What can hang from each mark:
k_372: k_60 k_114
k_230: k_38 k_60
k_114: k_76 k_230 k_372
k_259: k_372
k_957: k_38
k_38: k_957
k_60: k_76 k_372

Known rows, with every way that one mark hangs from another:
(k_372 (k_60 k_76) k_114): [-0.71,  1.87, -7.24,  1.94,  0.42,  0.30, -0.28, -0.55,  1.57,  0.63,
 -0.05,  0.56,  0.69, -0.63, -0.53,  1.22, -0.29,  1.04,  1.09, -0.74,
  0.60,  1.10,  0.96, -0.78,  0.73, -0.44]
(k_114 (k_230 (k_38 k_957)) (k_372 k_60)): [ 0.81, -0.70,  3.98, -0.85, -0.84, -0.25, -0.14, -1.36,  1.05, -0.51,
  0.26, -0.58, -0.67, -0.73, -0.89, -1.31, -0.35, -0.58, -0.69,  0.60,
  0.77, -0.35, -0.57,  0.96, -0.43, -0.30]
(k_60 k_76 (k_372 (k_114 (k_230 (k_38 k_957))))): [ 0.21,  1.35,  1.37, -2.24,  0.94,  0.44, -0.18, -0.12, -0.29,  0.88,
  0.16,  0.39,  0.72,  0.28, -0.78,  0.21, -0.54,  0.50, -0.30,  0.37,
 -0.99, -1.67, -0.10, -0.21,  0.26,  0.32]
(k_372 k_60 (k_114 k_76 (k_230 (k_38 k_957)))): [ 0.32, -0.25, -2.98, -0.37, -1.50, -0.41, -0.87, -0.54,  2.05,  0.21,
  0.67, -0.72, -0.49, -0.84,  0.67,  0.24, -0.60,  0.42,  0.09, -0.45,
  1.09,  0.99, -1.43, -0.14, -0.25, -0.42]
(k_60 k_76 (k_372 k_114)): [-0.82,  2.05, -1.30, -0.37,  1.80,  0.39,  0.38,  0.12, -0.92,  1.08,
 -0.27,  0.82,  0.56,  0.14, -0.94,  1.31,  0.17,  0.67,  0.37, -0.05,
 -1.11, -1.18,  1.08, -0.58,  0.77,  0.32]
(k_60 k_372): [-0.44,  1.14,  1.60,  1.00,  0.86,  0.32,  0.36,  0.80, -0.70, -0.11,
 -0.44,  0.28, -1.12,  0.64, -0.72,  0.12,  0.42,  0.18,  0.71,  0.07,
 -1.27, -0.81,  1.09, -0.79,  0.66,  0.25]
(k_957 k_38): [-1.22, -1.01, -2.28,  0.42,  0.99,  1.04, -0.46,  1.64,  0.63, -0.11,
 -0.46, -0.18, -2.04,  1.64, -1.03, -2.40, -0.06,  1.29, -0.75, -0.59,
 -0.85,  0.14,  0.51, -0.95,  0.95,  0.50]
(k_230 (k_38 k_957)): [ 1.43, -2.32, -1.20,  0.17, -0.70,  0.23, -1.03,  1.67,  2.40, -1.70,
  0.23, -0.24, -1.43,  1.90, -1.15, -1.80, -2.27,  1.02, -1.19,  0.06,
 -0.28,  0.10,  1.00, -0.31, -0.05, -0.65]
(k_60 k_76 (k_372 (k_114 (k_230 k_38)))): [-0.06,  2.43,  1.02, -2.20,  1.44,  0.06,  0.31,  0.01, -1.09,  0.67,
  0.06,  0.84,  0.32, -0.17, -0.68,  0.52,  0.10,  0.58, -0.18,  0.11,
 -1.17, -1.43,  0.12, -0.28,  0.37,  0.74]
(k_38 k_957): [ 0.58, -2.21, -1.82,  1.76, -0.84,  1.32, -1.00,  1.42,  1.34, -0.27,
  0.07, -1.01, -0.85,  2.00, -0.79, -1.39, -1.19,  0.23, -0.19,  0.07,
 -0.57,  0.13,  0.63, -0.48,  0.20, -1.08]
(k_259 (k_372 k_60 k_114)): [-1.18,  0.43, -5.35,  3.59, -0.14, -0.55, -0.12,  1.19,  1.80,  0.12,
 -0.54,  0.22,  1.57, -0.45,  0.48,  1.37, -0.34,  0.40,  1.76, -0.38,
  0.58,  0.93,  1.65, -0.50,  0.17, -0.38]
(k_114 (k_372 (k_60 k_76))): [-0.74,  0.52, -0.27,  1.55,  1.15, -0.40,  0.77, -1.55, -0.69,  0.51,
 -0.48,  0.39, -0.04, -0.93, -1.81,  0.24,  0.64, -0.18,  0.05,  0.10,
  0.51,  0.01,  1.36,  0.88,  0.45, -0.28]
(k_114 k_372): [-0.58, -0.74,  1.53,  1.22,  0.45,  0.02,  0.55,  0.30, -0.80, -0.43,
 -0.33, -0.53, -1.43,  0.08, -1.15, -0.12,  0.72, -0.43, -0.64,  0.06,
 -0.19, -0.45,  1.14,  0.60,  0.14, -0.19]
(k_114 k_76 (k_230 (k_38 k_957) (k_60 k_372))): [ 1.37, -1.90,  5.62, -2.73, -0.74,  0.21, -0.10, -0.72, -0.77, -0.47,
  0.39, -0.11, -0.23,  0.85,  0.81, -1.17, -0.47, -0.60, -0.95,  0.66,
 -0.09, -0.35, -1.69,  0.14, -0.62,  0.23]
(k_114 k_230): [ 0.36,  1.04,  0.87,  0.29, -0.36,  0.59, -0.20,  1.26, -1.64, -0.30,
  0.18, -0.59, -1.77,  0.60,  0.10, -1.54,  1.27, -0.48,  0.08, -0.20,
 -1.27,  0.22, -0.79, -0.17, -0.01,  0.15]
(k_259 (k_372 (k_60 k_76))): [-0.82,  0.54, -3.24,  3.35,  1.15, -0.94,  0.41,  0.53, -0.45,  0.63,
 -0.82,  1.08,  1.72, -0.24, -0.91,  0.19, -0.09,  0.22,  1.29,  0.09,
 -0.22,  0.71,  2.02,  0.47,  0.30, -0.21]
(k_114 k_76 k_230 k_372): [-0.34, -1.00,  5.52, -1.33,  0.01, -0.80,  0.80, -0.49, -3.89,  0.87,
  0.14, -1.34, -2.03, -1.00, -0.23, -0.60,  2.35, -1.62, -1.25,  0.16,
 -0.46, -0.60, -1.68,  1.93, -0.49,  0.26]

Rows:
[-0.86,  0.67, -0.19,  0.06,  0.49, -0.04,  0.23,  0.58, -0.47,  0.64,
 -0.15, -0.28, -0.88, -0.04,  0.12,  1.59,  0.48,  0.25,  0.49, -0.28,
 -0.69, -0.74,  0.21, -0.58,  0.46,  0.23] => (k_60 (k_372 (k_114 k_76)))
[ 1.70, -2.57,  3.23, -2.09, -1.19,  0.26, -0.47, -0.14, -0.54, -0.87,
  0.55, -0.41, -0.63,  1.17,  0.93, -1.75, -0.53, -0.49, -1.31,  0.28,
  0.17,  0.50, -1.74,  0.34, -0.76, -0.13] => (k_114 k_76 (k_230 (k_38 k_957) k_60))
[-0.90,  1.19, -3.30,  2.57, -0.47, -0.44, -0.07,  0.98,  0.93,  0.36,
 -0.31, -0.07,  1.52, -0.80,  0.96,  0.82,  0.28, -0.15,  1.74, -0.24,
  0.33,  0.74,  0.58, -0.27, -0.05, -0.14] => (k_259 (k_372 k_60 (k_114 k_230)))
[-0.13,  1.07,  2.14, -1.71,  0.13, -0.44,  0.11,  0.45, -0.71,  0.17,
  0.19, -0.26, -1.18, -0.33,  0.44,  0.78,  0.43,  0.12, -0.09, -0.11,
 -0.76, -1.00, -0.78, -0.34,  0.02,  0.62] => (k_60 (k_372 (k_114 k_76 (k_230 k_38))))
[-1.20,  0.84, -5.45,  3.08,  0.71, -0.58,  0.10,  0.70,  0.79,  0.76,
 -0.58,  0.77,  2.26, -0.55, -0.14,  1.29, -0.32,  0.51,  1.44, -0.28,
  0.37,  0.67,  1.80, -0.03,  0.30, -0.25] => (k_259 (k_372 (k_60 k_76) k_114))
[-0.73,  0.34, -1.97,  1.60, -0.30, -0.06, -0.14,  2.29, -0.23,  0.13,
 -0.21, -0.45,  0.90,  0.10,  1.02,  0.41,  0.45, -0.29,  0.77, -0.23,
 -0.61,  0.03,  0.47, -0.14, -0.25,  0.07] => (k_259 (k_372 (k_114 k_230)))
[ 1.87, -3.08, -0.50, -0.08, -1.04,  1.36, -0.91,  0.47,  3.28, -2.53,
  0.12,  0.51,  0.37,  2.52,  0.12, -1.50, -2.77,  0.77, -0.87,  0.33,
  0.73,  0.67,  1.00, -1.09, -0.19, -0.64] => (k_230 (k_38 k_957) k_60)
[ 1.15, -2.51,  1.10, -1.39, -0.79,  1.00, -0.54, -0.37,  3.13, -1.45,
  0.15,  0.43,  1.00,  1.57,  0.73,  0.43, -2.57,  0.67, -0.60,  0.43,
  0.85, -0.35,  0.41, -1.18, -0.11, -0.23] => (k_230 (k_38 k_957) (k_60 (k_372 (k_114 k_76))))
[-0.50,  0.06, -2.29,  1.21, -0.42, -1.61, -0.03,  0.70,  0.54,  0.24,
 -0.14,  0.02,  0.98, -1.09,  0.82,  0.86, -0.07,  0.04,  0.78, -0.28,
  0.57,  0.80,  0.06,  0.48, -0.38,  0.07] => (k_259 (k_372 k_60 (k_114 k_76 (k_230 k_38))))
[ 1.18, -3.28,  6.88, -2.81, -0.90, -0.11,  0.20, -1.46, -1.02, -0.58,
  0.37, -0.77, -0.29,  0.14,  0.39, -1.12, -0.03, -1.28, -2.00,  0.78,
  0.82, -0.47, -1.58,  1.49, -1.02, -0.05] => (k_114 k_76 (k_230 (k_38 k_957) k_60) k_372)
[ 0.25,  0.74,  1.69, -1.31, -0.40,  0.73, -0.44,  0.68,  1.31, -0.13,
  0.24, -0.47, -0.41,  0.48,  0.21,  0.19, -0.62,  0.27,  0.17,  0.20,
 -0.68, -1.27, -0.31, -0.95,  0.14,  0.18] => (k_60 (k_372 (k_114 (k_230 (k_38 k_957)))))
[-0.20,  0.98, -0.83,  0.00,  1.07,  1.52,  0.46, -0.80,  0.08, -0.07,
 -0.35,  1.36,  1.95,  0.92,  0.49,  1.23, -0.28,  0.32,  0.65,  0.14,
 -0.08, -0.29,  1.10, -1.32,  0.57,  0.21] => (k_230 (k_60 k_76 (k_372 k_114)))
[ 0.59, -0.23,  5.06, -1.62, -0.05, -0.49,  0.35,  0.11, -1.02, -1.07,
  0.19, -0.44, -1.79, -0.33, -0.71, -1.36,  0.68, -0.60, -1.48,  0.30,
 -0.33, -0.84, -0.39,  1.12, -0.47,  0.40] => (k_114 (k_230 k_38) k_372)
[ 0.64, -1.22, -1.16, -1.61, -1.27, -0.03, -0.89,  1.14,  0.65, -0.12,
  0.74, -1.28, -1.34,  0.32,  0.73, -0.26, -0.52,  0.25, -1.05, -0.43,
 -0.03,  0.13, -1.46,  0.02, -0.42, -0.22] => (k_372 (k_114 k_76 (k_230 (k_38 k_957))))
[-0.99,  0.38, -2.72,  1.93, -0.40, -1.11,  0.08,  0.64, -0.16,  0.92,
 -0.23, -0.28,  1.18, -1.12,  1.08,  1.04,  0.63, -0.38,  1.34, -0.30,
  0.38,  0.87, -0.09,  0.33, -0.20, -0.12] => (k_259 (k_372 k_60 (k_114 k_76 k_230)))
[-1.21, -0.30, -4.67,  2.95, -0.12, -1.16,  0.09,  0.88,  0.74,  0.67,
 -0.46, -0.03,  1.20, -0.79,  0.51,  1.56, -0.04,  0.16,  1.33, -0.45,
  0.62,  1.05,  1.03,  0.13,  0.05, -0.34] => (k_259 (k_372 k_60 (k_114 k_76)))
[ 0.24, -0.61,  4.67, -1.68, -0.16, -1.87,  0.67, -1.72, -1.65,  0.08,
  0.23, -0.47, -1.80, -1.84, -0.58, -0.58,  1.08, -0.83, -1.16,  0.20,
  0.73,  0.06, -1.37,  1.92, -0.54,  0.28] => (k_114 k_76 (k_230 k_38) (k_372 k_60))
[-0.83, -1.12,  1.09,  1.22,  0.34, -1.25,  0.79, -1.50, -1.39,  0.71,
 -0.32, -0.51, -1.34, -1.36, -1.05,  0.70,  1.10, -0.66, -0.30, -0.08,
  0.79,  0.43,  0.17,  1.43,  0.07, -0.36] => (k_114 k_76 (k_372 k_60))
[-0.46,  2.74, -4.90,  0.62,  0.05,  0.38, -0.29, -0.80,  0.45,  0.94,
  0.26,  0.28,  0.70, -1.02,  0.12,  0.60,  0.54,  0.40,  1.08, -0.54,
  0.32,  0.84, -0.48, -0.51,  0.41, -0.09] => (k_372 (k_60 k_76) (k_114 k_230))
[-0.26,  0.10, -1.92, -0.43, -0.79,  0.10, -0.31,  1.11, -1.11,  0.55,
  0.52, -1.18, -1.43, -0.15,  1.05,  0.44,  1.08, -0.20, -0.21, -0.76,
 -0.38,  0.37, -1.53, -0.09, -0.15,  0.00] => (k_372 (k_114 k_76 k_230))
[-0.31,  1.58,  2.82,  0.01,  0.65, -0.18,  0.78, -1.85, -2.09,  0.92,
 -0.10, -0.02, -0.16, -1.51, -1.07, -0.52,  1.71, -1.02,  0.03,  0.37,
  0.08, -0.28, -0.42,  1.24,  0.05,  0.12] => (k_114 k_230 (k_372 (k_60 k_76)))
[-0.85,  0.40, -6.18,  2.12, -0.61, -0.45, -0.33, -0.30,  1.45,  0.52,
  0.10, -0.37, -0.51, -0.88,  0.40,  1.63,  0.08,  0.65,  0.94, -0.96,
  0.96,  1.50, -0.03, -0.55,  0.38, -0.54] => (k_372 k_60 (k_114 k_76))
[-0.13, -1.16, -0.53,  0.23, -0.42, -0.72,  0.02,  1.45, -0.14, -0.44,
 -0.10, -0.02,  1.34,  0.22,  1.56,  0.58, -0.15, -0.21, -0.05, -0.10,
  0.21,  0.34,  0.01,  0.24, -0.62,  0.23] => (k_259 (k_372 (k_114 k_76 (k_230 k_38 k_60))))
[ 1.57, -0.20,  4.29, -2.41,  0.08,  1.17, -0.17, -0.71, -0.05, -0.67,
  0.23,  0.79,  0.99,  1.30, -0.01, -1.67, -0.92, -0.12, -0.61,  0.88,
 -0.45, -0.74, -0.59, -0.32, -0.25,  0.26] => (k_114 (k_230 (k_38 k_957) (k_60 k_76 k_372)))
[ 0.38,  0.97,  3.40, -1.36,  0.63, -0.97,  0.58, -1.74, -0.92, -0.14,
  0.06,  0.48, -0.52, -1.37, -1.39, -0.94,  0.57, -0.34, -0.84,  0.42,
  0.38, -0.36, -0.21,  1.41, -0.22,  0.35] => (k_114 (k_230 k_38) (k_372 (k_60 k_76)))
[-0.50, -0.12,  4.11, -0.36, -0.16, -1.13,  0.85, -1.87, -2.76,  1.16,
  0.08, -0.96, -1.33, -1.93, -0.26, -0.11,  2.24, -1.47, -0.33,  0.14,
  0.46,  0.15, -1.58,  1.75, -0.33,  0.04] => (k_114 k_76 k_230 (k_372 k_60))
[-0.53,  2.10,  1.10, -0.27,  0.10,  0.70,  0.07,  0.68, -0.28,  0.31,
  0.02, -0.34, -0.58, -0.03,  0.49,  0.76,  0.79, -0.04,  0.85, -0.10,
 -1.02, -1.02, -0.27, -1.02,  0.39,  0.44] => (k_60 (k_372 (k_114 k_230)))
[ 0.52,  1.24, -4.25, -0.46, -0.50,  0.22, -0.82, -0.77,  2.19,  0.35,
  0.50,  0.22,  0.80, -0.53, -0.26, -0.12, -1.03,  0.81,  0.24, -0.27,
  0.72,  0.59, -0.48, -0.37,  0.09, -0.36] => (k_372 (k_60 k_76) (k_114 (k_230 (k_38 k_957))))
[ 0.00, -1.42,  5.96, -1.43, -0.23,  0.05,  0.91, -1.50, -3.16,  0.25,
  0.06, -0.73, -0.55, -0.46,  0.79, -0.26,  1.99, -1.83, -0.98,  0.36,
  0.31, -0.11, -1.58,  1.32, -0.58,  0.25] => (k_114 k_76 (k_230 k_60) k_372)
[ 0.99,  0.02,  1.89, -1.35,  1.42,  0.43,  0.40, -0.77,  0.43, -1.53,
 -0.34,  2.23,  1.04,  1.26, -0.57, -0.23, -1.47,  0.93, -0.57,  0.52,
 -0.20, -0.42,  1.55, -0.74,  0.27,  0.55] => (k_230 k_38 (k_60 k_76 k_372))
[ 0.07,  0.79,  1.06,  0.24,  1.50,  1.34,  0.61, -0.89, -1.00, -0.22,
 -0.53,  1.59,  1.54,  1.23, -0.16,  0.28, -0.05,  0.12,  0.53,  0.41,
 -0.43, -0.27,  1.27, -0.92,  0.56,  0.27] => (k_230 (k_60 k_76 k_372))
[ 1.49, -2.10,  2.43, -0.76, -0.41,  1.24, -0.46, -0.21,  2.95, -2.01,
 -0.09,  0.88,  0.80,  2.17,  0.08, -0.80, -2.59,  0.61, -0.40,  0.75,
  0.36, -0.41,  1.08, -1.29, -0.06, -0.21] => (k_230 (k_38 k_957) (k_60 k_372))
[ 0.17,  2.25, -4.38, -0.17,  0.03, -0.27, -0.46, -0.69,  1.34,  0.14,
  0.39,  0.66,  0.32, -0.99, -0.20,  0.26, -0.29,  0.94,  0.40, -0.50,
  0.54,  0.74, -0.28, -0.38,  0.20,  0.06] => (k_372 (k_60 k_76) (k_114 (k_230 k_38)))
[-0.56,  0.46, -1.84,  1.09,  0.24,  0.36,  0.10,  1.33, -0.55,  0.24,
 -0.31,  0.36,  2.47,  0.35,  1.21,  0.45,  0.29, -0.30,  0.74, -0.01,
 -0.26,  0.12,  0.63, -0.11, -0.21,  0.14] => (k_259 (k_372 (k_114 (k_230 (k_60 k_76)))))
[ 0.02, -0.12, -1.52, -0.57, -0.98,  0.82, -0.24,  0.35, -0.47,  0.00,
  0.46, -0.76, -0.21,  0.27,  1.90,  0.56,  0.88, -0.39,  0.00, -0.56,
  0.25,  0.75, -1.47, -0.62, -0.25, -0.02] => (k_372 (k_114 k_76 (k_230 k_60)))
